Each row comes from the steps of one walk. Every step used is in the known rows, and no mark comes twice. Write the walk behind each row, first mark first.
Known rows:
Y, M, U: [ 2.383 -3.397  0.651  0.078  2.817 -2.652  1.398 -0.803  3.867  3.827
  0.069 -1.901  1.565 -1.229  0.303 -5.183 -3.982 -1.897 -0.043 -1.486
  0.386 -4.182 -0.502  2.435]
S, U, M: [ 1.310 -1.933  2.780  0.429  0.879 -2.468  1.004 -0.035  1.325  0.314
 -1.324  0.253 -2.495 -0.505 -0.580 -3.002  0.090 -1.777  0.163  1.293
 -2.739  0.512 -2.391  0.650]
M, Y, G, P, S: [-1.379 -0.911 -5.596  4.504 -0.663 -2.947 -1.412 -2.625  1.449  1.087
 -1.520  0.580 -2.190 -0.381 -1.491 -2.468 -2.499  0.361  0.950 -0.306
  0.185 -1.054  0.149 -0.052]
M, Y: [ 1.014 -2.554  0.033  2.858  1.744  0.028  2.483 -1.623  1.580  0.963
 -0.363 -1.476  0.301  1.265 -2.334 -1.321 -4.167 -1.345 -0.935 -0.887
  2.162 -2.615 -0.353  3.275]
P, M, Y, S: [-1.350 -4.185 -1.469  3.168 -0.075 -0.614  3.036  0.111  4.417  4.540
  1.909  2.754 -0.417  2.836 -1.858 -3.566 -3.272 -0.420  0.834  1.178
  1.784 -2.863 -0.669 -2.084]
M, U: [ 3.578 -2.701 -0.198  1.376  2.309 -2.605  1.360 -0.994  3.992  1.616
  0.355 -2.180  0.342 -0.279  0.128 -3.582 -2.453 -1.187 -0.909 -0.990
  0.030 -3.180 -0.517  3.170]
M, U, S, T: [ 4.122 -3.019 -0.448  5.182 -0.518 -1.164  0.637  1.345  1.334 -0.380
 -1.065 -1.499 -5.019  5.109 -0.367 -0.591  0.387 -4.278  0.487  1.648
  2.236 -1.985 -1.886  0.509]
T, S, W: [-2.070 -0.903 -2.160  0.270 -0.456  0.418  0.738 -1.040  1.348 -3.180
  0.026 -2.593 -2.444  3.331  0.554  0.434 -0.429 -2.690  0.480  1.726
  1.853  0.570 -0.449 -1.295]
M, U, G, P, S: [ 0.795 -1.304 -6.405  5.968 -0.544 -3.958 -2.585 -2.450  1.316  0.155
 -0.667  0.580 -2.848 -0.549 -1.957 -4.283 -2.525  0.691  1.512  0.247
 -1.543 -1.621  0.757  0.667]
T, S: [-1.083 -3.747 -2.080  2.605 -1.874 -3.477 -0.458 -0.537  3.102  0.805
  0.753 -2.361  1.178  2.293 -1.024 -2.301 -2.448  0.629  2.780  2.214
 -1.159  0.428  2.340 -0.485]
T, S, U, G: [ 2.412 -4.647 -2.722  3.592 -0.160 -1.291 -0.009 -2.951  5.169 -2.585
  1.468 -2.013 -2.941  1.980 -0.407 -2.236  0.441  0.861  2.834  1.828
  1.078 -3.138  0.065 -0.191]
U, G: [ 2.359 -2.631 -2.240  3.328  0.668 -1.292 -0.221 -2.547  2.049 -2.588
  1.455 -0.597 -3.216  1.231 -1.228 -1.800  0.487  1.262  3.294  0.515
  2.093 -2.489 -0.314  1.052]
S, U: [ 2.708 -1.964  0.926  0.654  1.315 -0.543  2.054 -0.971  4.953 -2.562
  0.019 -2.255 -4.305  0.304  1.238 -0.908 -0.428 -2.489 -0.671  0.400
 -1.043 -0.433 -1.282  0.998]
G, U, S, T: [ 1.752 -1.755 -1.643  5.592 -0.061 -0.875 -1.016  1.366 -0.300 -1.835
 -1.259  0.179 -8.257  5.367 -0.710 -0.367  1.305 -4.010  2.322  2.895
  1.978 -0.255 -1.465 -0.461]
P, M, Y, S, W: [-2.460 -1.185 -1.681  0.526  0.863  2.513  3.111 -0.557  2.345 -0.584
  0.851  0.888 -3.635  3.735 -0.009 -0.466 -1.005 -3.375 -0.783  0.964
  4.009 -1.664 -2.425 -2.288]
Y, G, U, M: [-1.786 -1.034 -0.234  0.601  2.092 -2.973 -1.598 -1.046 -0.465  1.675
 -1.287  2.432 -3.282 -0.646 -0.873 -3.707  1.295  0.330  3.168  1.580
 -0.259  0.091 -2.074 -0.079]
U, G, P, M, Y, S, T: [ 0.130 -4.272 -2.628  6.902 -0.450  0.563  0.400 -1.236  4.060  0.294
 -1.809  0.044 -4.463  5.734 -1.489 -2.448 -1.689 -1.323  1.726  1.908
  4.476 -1.818 -2.036 -0.894]
G, U, M, Y, S: [-2.027 -3.583 -0.042  2.078  1.493 -1.312  2.086  0.331  1.151  4.474
  1.118  2.752 -0.818  3.957 -2.495 -5.010 -2.486  0.732  1.722  1.823
  1.757 -3.531 -0.792 -2.297]
Y, G, U: [-1.764 -0.807 -3.298  0.949  3.185 -1.396 -1.691 -2.340  2.480 -0.719
 -0.017  0.941 -5.461 -0.069  0.726 -1.967  1.339  0.438  3.609  0.924
  2.728 -1.124 -0.819 -0.077]
G, U: [-0.968 -0.163 -2.744  2.185  3.104 -2.031 -2.049 -0.844  0.762 -1.368
 -0.079  1.128 -6.002 -0.106 -0.578 -3.048 -0.716 -0.738  2.860  1.515
 -0.320  0.442  0.222  1.237]
U, G, P, S: [-0.104 -0.752 -6.319  5.934 -1.078 -3.666 -2.597 -2.262  0.416 -0.913
 -0.823  0.938 -3.834 -0.240 -2.118 -3.544 -1.969  0.784  2.166  0.653
 -1.665 -0.394  0.914  0.037]
U, M, Y, G: [-0.714 -3.129  0.252  0.390  1.225 -0.479  2.134 -3.001  2.786  2.494
 -0.763 -0.541  0.826  0.837 -0.470 -0.683  0.014  0.443  1.018 -0.988
  4.819 -3.451 -2.492  0.636]
P, M, Y, S, U: [ 0.904 -4.206 -0.169  1.989  0.878  0.165  3.545 -0.581  6.970  1.410
  1.144  0.304 -3.026  1.811  0.246 -2.703 -1.780 -2.031 -0.724  1.123
  0.401 -2.905 -1.582 -1.387]
T, S, P: [ 1.208 -4.058 -2.737  3.955 -5.027 -3.545 -2.270 -0.964  4.270 -1.219
 -2.881 -4.124 -0.237  5.459 -1.360 -0.944 -0.723 -1.016  0.659  2.121
 -1.444  2.388  0.804 -0.202]
U, G, P, M: [-0.010 -2.984 -5.782  6.848 -0.155 -1.798 -1.773 -2.692  4.391 -0.750
 -1.125  1.743 -5.552 -0.602 -1.278 -2.981 -1.105  0.360  1.330  0.616
 -2.127  1.826 -0.420  0.616]
U, M, Y, G, P, S, W: [-2.684  0.976 -3.902  1.628  0.423  0.529  0.023 -2.425 -0.661 -1.807
 -2.071  0.031 -4.227  1.219 -0.433 -0.386 -0.527 -2.807 -0.728  0.119
  2.397 -0.496 -2.441 -0.867]
G, U, M, Y, S, T: [-0.702 -2.996 -0.075  4.422  0.437 -0.052  0.468  0.203  1.914  1.325
 -1.706  0.614 -3.568  5.090 -1.449 -2.939 -1.560 -2.336  2.122  2.548
  4.301 -1.701 -2.382 -0.800]
P, M: [ 0.081 -1.874 -2.571  3.570 -1.000 -1.868  0.249 -0.401  4.905  1.108
  0.406  2.151 -2.625 -2.818 -0.262 -1.446 -1.498 -2.660  1.004  0.758
 -2.153  2.397 -1.031  1.139]

Write each row's walk:
[ 0.969 -2.876 -2.901  6.382 -0.440 -0.013 -0.702  0.358  1.708  0.126
 -1.293  1.152 -7.336  4.487 -0.648 -0.036  1.148 -4.229  1.953  2.433
  3.731 -1.414 -2.292 -0.526]	P, M, Y, G, U, S, T
[ 0.936 -1.073 -3.173  2.706  1.045  0.657  1.355 -0.027  0.081 -1.959
  0.162  0.149 -7.054  4.270  0.354 -0.086  1.263 -4.165 -2.072  0.722
  0.625 -1.398 -2.049 -1.522]	G, P, M, U, S, W
[ 3.264 -4.296 -1.798  2.496  2.098 -1.955  0.103 -2.850  3.545  0.944
  1.267 -1.197 -0.454  0.059 -0.790 -4.606 -1.523  0.578  2.475 -0.580
  2.438 -5.767 -0.550  1.799]	Y, M, U, G
[-1.325 -0.313 -5.492  3.946 -0.986 -3.562 -1.983 -2.210  1.646  0.243
 -1.296  0.644 -3.102 -0.631 -0.810 -2.481 -1.424  0.546  1.623  0.115
 -0.611  0.064  0.150 -0.706]	Y, G, P, S
[ 0.607 -2.087 -3.068  3.196  1.162 -2.188 -0.282  0.954 -0.924  0.440
  1.876  2.604 -7.560  4.114 -0.556 -0.981  2.999 -0.936  2.777  2.156
  0.626 -2.422 -0.252 -2.846]	Y, G, U, S
[ 0.414  0.220 -1.123  0.775  0.435  1.183  2.047  1.013 -1.859 -3.567
  1.053 -0.235 -7.086  4.727  0.355  1.704  2.167 -4.463 -0.717  1.213
  1.794 -0.581 -1.977 -2.152]	U, S, W
[ 3.126 -4.286 -3.319  5.103  0.118 -2.872  1.038  0.498  2.150  3.040
  1.126  1.525 -4.682  3.229 -0.589 -2.239  1.124 -1.332 -0.489  0.611
 -1.262 -3.333 -0.659 -1.459]	Y, G, P, M, U, S
[ 1.252 -4.023 -1.321  3.575 -3.131 -1.587  0.432 -0.481  4.257  0.692
 -2.121 -1.642 -1.185  6.996 -1.957 -1.762 -1.287 -1.071 -0.571  1.193
  1.336 -0.585 -0.963 -1.197]	M, Y, S, P
[ 3.441 -5.505 -5.099  5.536 -1.422 -2.775 -1.516 -3.143  6.387  0.969
  0.617 -0.972 -0.477  0.978 -1.208 -3.497 -0.460  0.501  1.933  1.002
  0.826 -3.493 -0.305  1.488]	T, S, P, M, U, G
[ 0.191 -3.133  1.778  1.029 -0.432 -3.273  0.447 -0.165  2.077  1.330
 -1.089 -0.389 -0.740  0.478 -0.791 -3.568 -0.347 -0.997  1.068  2.408
 -3.192  0.458 -1.169 -0.273]	T, S, U, M
[-1.326 -4.173 -2.934  4.189  1.882 -1.326 -0.255 -4.309  3.014 -0.110
 -3.415 -2.407 -3.102  3.915 -0.969 -2.730 -1.005  2.750 -0.098 -0.281
  1.117 -1.445 -0.519 -0.458]	T, S, U, M, Y, G, P
[ 2.550 -4.583 -1.765  3.275  1.207  0.039  1.796 -2.649  4.965 -1.204
  2.032 -0.353 -3.651  3.079 -0.832 -2.710  0.121  1.002  2.013  1.106
  2.957 -5.237 -1.110 -0.821]	M, Y, S, U, G
[ 0.266 -3.191 -1.963  4.515  0.394 -0.013  1.894 -1.521  3.893  2.740
 -0.272  0.691 -0.092 -1.090 -2.221 -1.540 -4.416 -2.526 -0.852 -0.493
  0.932 -1.401 -0.836  3.050]	P, M, Y
[-1.009 -2.960 -2.572  3.880  2.560 -1.090 -0.329 -4.064  1.393 -0.297
 -3.548 -1.535 -3.617  3.286 -1.360 -2.538 -0.985  2.713 -0.146 -1.095
  1.768 -0.973 -0.930  0.182]	U, M, Y, G, P
[ 2.114 -4.864 -2.638  4.164  0.491  0.073  1.587 -2.639  6.102 -0.409
  2.207  0.709 -3.626  2.030 -0.767 -2.956  0.028  0.290  2.011  1.313
  2.326 -4.614 -1.408 -0.900]	P, M, Y, S, U, G
[-1.654 -0.978 -4.874  4.351 -0.806 -3.408 -1.575 -2.459  0.606  1.977
 -2.048  1.193 -1.768 -0.623 -1.893 -3.143 -2.226  0.519  1.053  0.054
 -0.533 -0.871 -0.232 -0.236]	U, M, Y, G, P, S
[-0.188 -2.997 -0.849  0.672  1.511  0.284  2.500 -3.350  4.051  1.307
 -0.068 -1.468  0.234  1.037  0.101  0.320 -0.369  0.318  0.806 -1.419
  5.894 -3.866 -1.799  0.886]	M, Y, G
[ 3.689 -3.267 -1.314  5.999 -1.126 -1.219  0.272  1.389  2.363  0.455
 -0.959 -0.392 -5.198  4.007 -0.329 -0.768  0.324 -4.842  0.458  1.833
  1.499 -1.408 -2.127  0.437]	P, M, U, S, T
[ 2.456 -3.553 -3.497  4.494  1.668 -2.810 -0.054 -1.875  5.666  2.478
 -0.974 -0.370 -1.489 -1.347 -0.154 -4.506 -2.931 -1.072 -1.445 -0.795
 -2.211 -1.263 -0.631  2.720]	G, P, M, U
[-0.343 -4.203 -6.228  7.148 -0.763 -2.009 -1.748 -3.018  6.008 -0.575
 -1.023  0.894 -5.008 -0.019 -0.937 -3.294 -1.193  0.455  1.323  1.435
 -2.672  1.386  0.013 -0.092]	T, S, U, G, P, M
[ 1.353 -3.123  0.952  0.524  0.958 -0.668  3.070 -0.057  5.863 -0.532
  1.395 -0.446 -4.057  2.605  1.201 -2.525 -0.255 -1.366  0.175  1.448
 -0.134 -1.953 -1.255 -2.229]	Y, S, U
[-1.740 -4.351 -2.432  4.309  0.351 -0.729  2.328 -0.516  4.057  3.965
  0.913  2.395 -1.582  3.746 -2.064 -4.170 -3.421  0.615  0.486  1.059
  1.276 -2.473 -0.305 -2.274]	G, P, M, Y, S
[ 4.073 -3.732 -2.454  3.343  1.658 -1.881  0.204 -2.941  3.731 -0.491
  1.652 -1.227 -1.300  0.790 -0.845 -3.369 -0.363  1.132  1.953 -0.304
  2.178 -4.912 -0.598  2.329]	M, U, G
[ 0.301 -2.704  1.493  2.471  1.486 -0.916  1.985 -1.123 -0.291  2.845
 -1.410 -0.133  1.116  0.750 -3.234 -2.690 -3.687 -1.133 -0.643 -0.296
  0.858 -2.191 -1.324  2.932]	U, M, Y
[ 0.191 -3.501 -3.575  4.540 -4.168 -2.298 -0.633  0.001  6.638  1.643
 -1.127  1.831 -2.899  1.440 -0.717 -1.843 -0.551 -2.577  0.514  1.901
 -1.891  2.614 -1.360 -1.297]	Y, S, P, M
[ 3.527 -4.196 -3.780  4.578  0.923 -1.934 -0.306 -2.935  5.319  0.516
  1.640  0.273 -1.505 -0.873 -0.790 -3.531 -0.527  0.369  1.903  0.038
  1.335 -4.157 -0.975  2.269]	P, M, U, G
[-2.074 -0.874 -0.705 -0.221  1.470  2.496  3.424 -0.506  1.219 -1.269
  0.816 -0.293 -3.513  4.889 -0.032 -0.260 -0.825 -2.803 -0.711  0.723
  4.666 -2.255 -2.238 -2.275]	M, Y, S, W
[ 2.874 -3.803 -2.529  6.560 -0.618 -1.026 -0.242 -0.024  2.989  0.115
 -1.914 -0.676 -6.297  5.062  0.094 -0.821  1.111 -3.347  0.494  1.394
  2.499 -1.609 -2.301 -0.360]	Y, G, P, M, U, S, T
[ 2.865 -4.379 -2.882  3.592 -1.156 -2.985  0.336 -0.698  7.580  3.747
 -0.476 -0.093  0.010  0.376 -0.081 -3.996 -1.888 -2.250 -1.289  0.248
 -1.186 -1.654 -1.319  1.264]	Y, S, P, M, U
[ 1.192 -3.830  0.861  1.218  1.383  0.225  3.755 -0.586  5.917  0.592
  1.093 -0.728 -2.810  3.119  0.212 -2.458 -1.753 -1.444 -0.706  0.970
  0.968 -3.469 -1.365 -1.335]	M, Y, S, U
[ 1.152 -2.921 -4.904  6.093 -3.628 -2.641 -2.013  0.360  4.235  0.788
 -1.245  2.313 -5.714  1.524 -1.087 -1.052  0.808 -3.766  0.487  2.322
 -3.131  2.771 -1.062 -0.726]	G, U, S, P, M
[ 1.790 -3.101 -3.861  5.776  2.484 -1.095 -1.284 -4.108  2.660 -4.569
 -2.158 -2.188 -7.317  3.605 -1.026 -3.218 -0.277  2.479  0.629  0.046
 -0.535 -0.806  0.000  0.517]	S, U, G, P
[ 2.770 -2.485 -3.125  4.920 -2.877 -2.987 -2.317  0.809  0.749 -1.718
 -2.122 -0.643 -6.584  6.612 -1.634 -0.551  2.078 -2.544  0.295  2.331
 -1.606  1.072 -0.494 -1.217]	G, U, S, P
[-1.287 -0.546  0.145  1.434  2.028 -3.384 -1.740  0.082 -1.796  1.261
 -1.239  2.522 -3.675 -0.663 -1.759 -4.465 -0.106 -0.479  2.631  1.999
 -2.201  1.117 -1.304  0.704]	G, U, M
[-2.385 -3.118 -5.582  3.615  0.735 -1.419 -2.337 -3.127  4.508  1.498
 -1.303  0.646 -3.391  1.131 -0.544 -2.127 -0.174 -0.054  2.725  1.605
  2.775 -1.426 -0.552  0.045]	T, S, P, M, Y, G, U
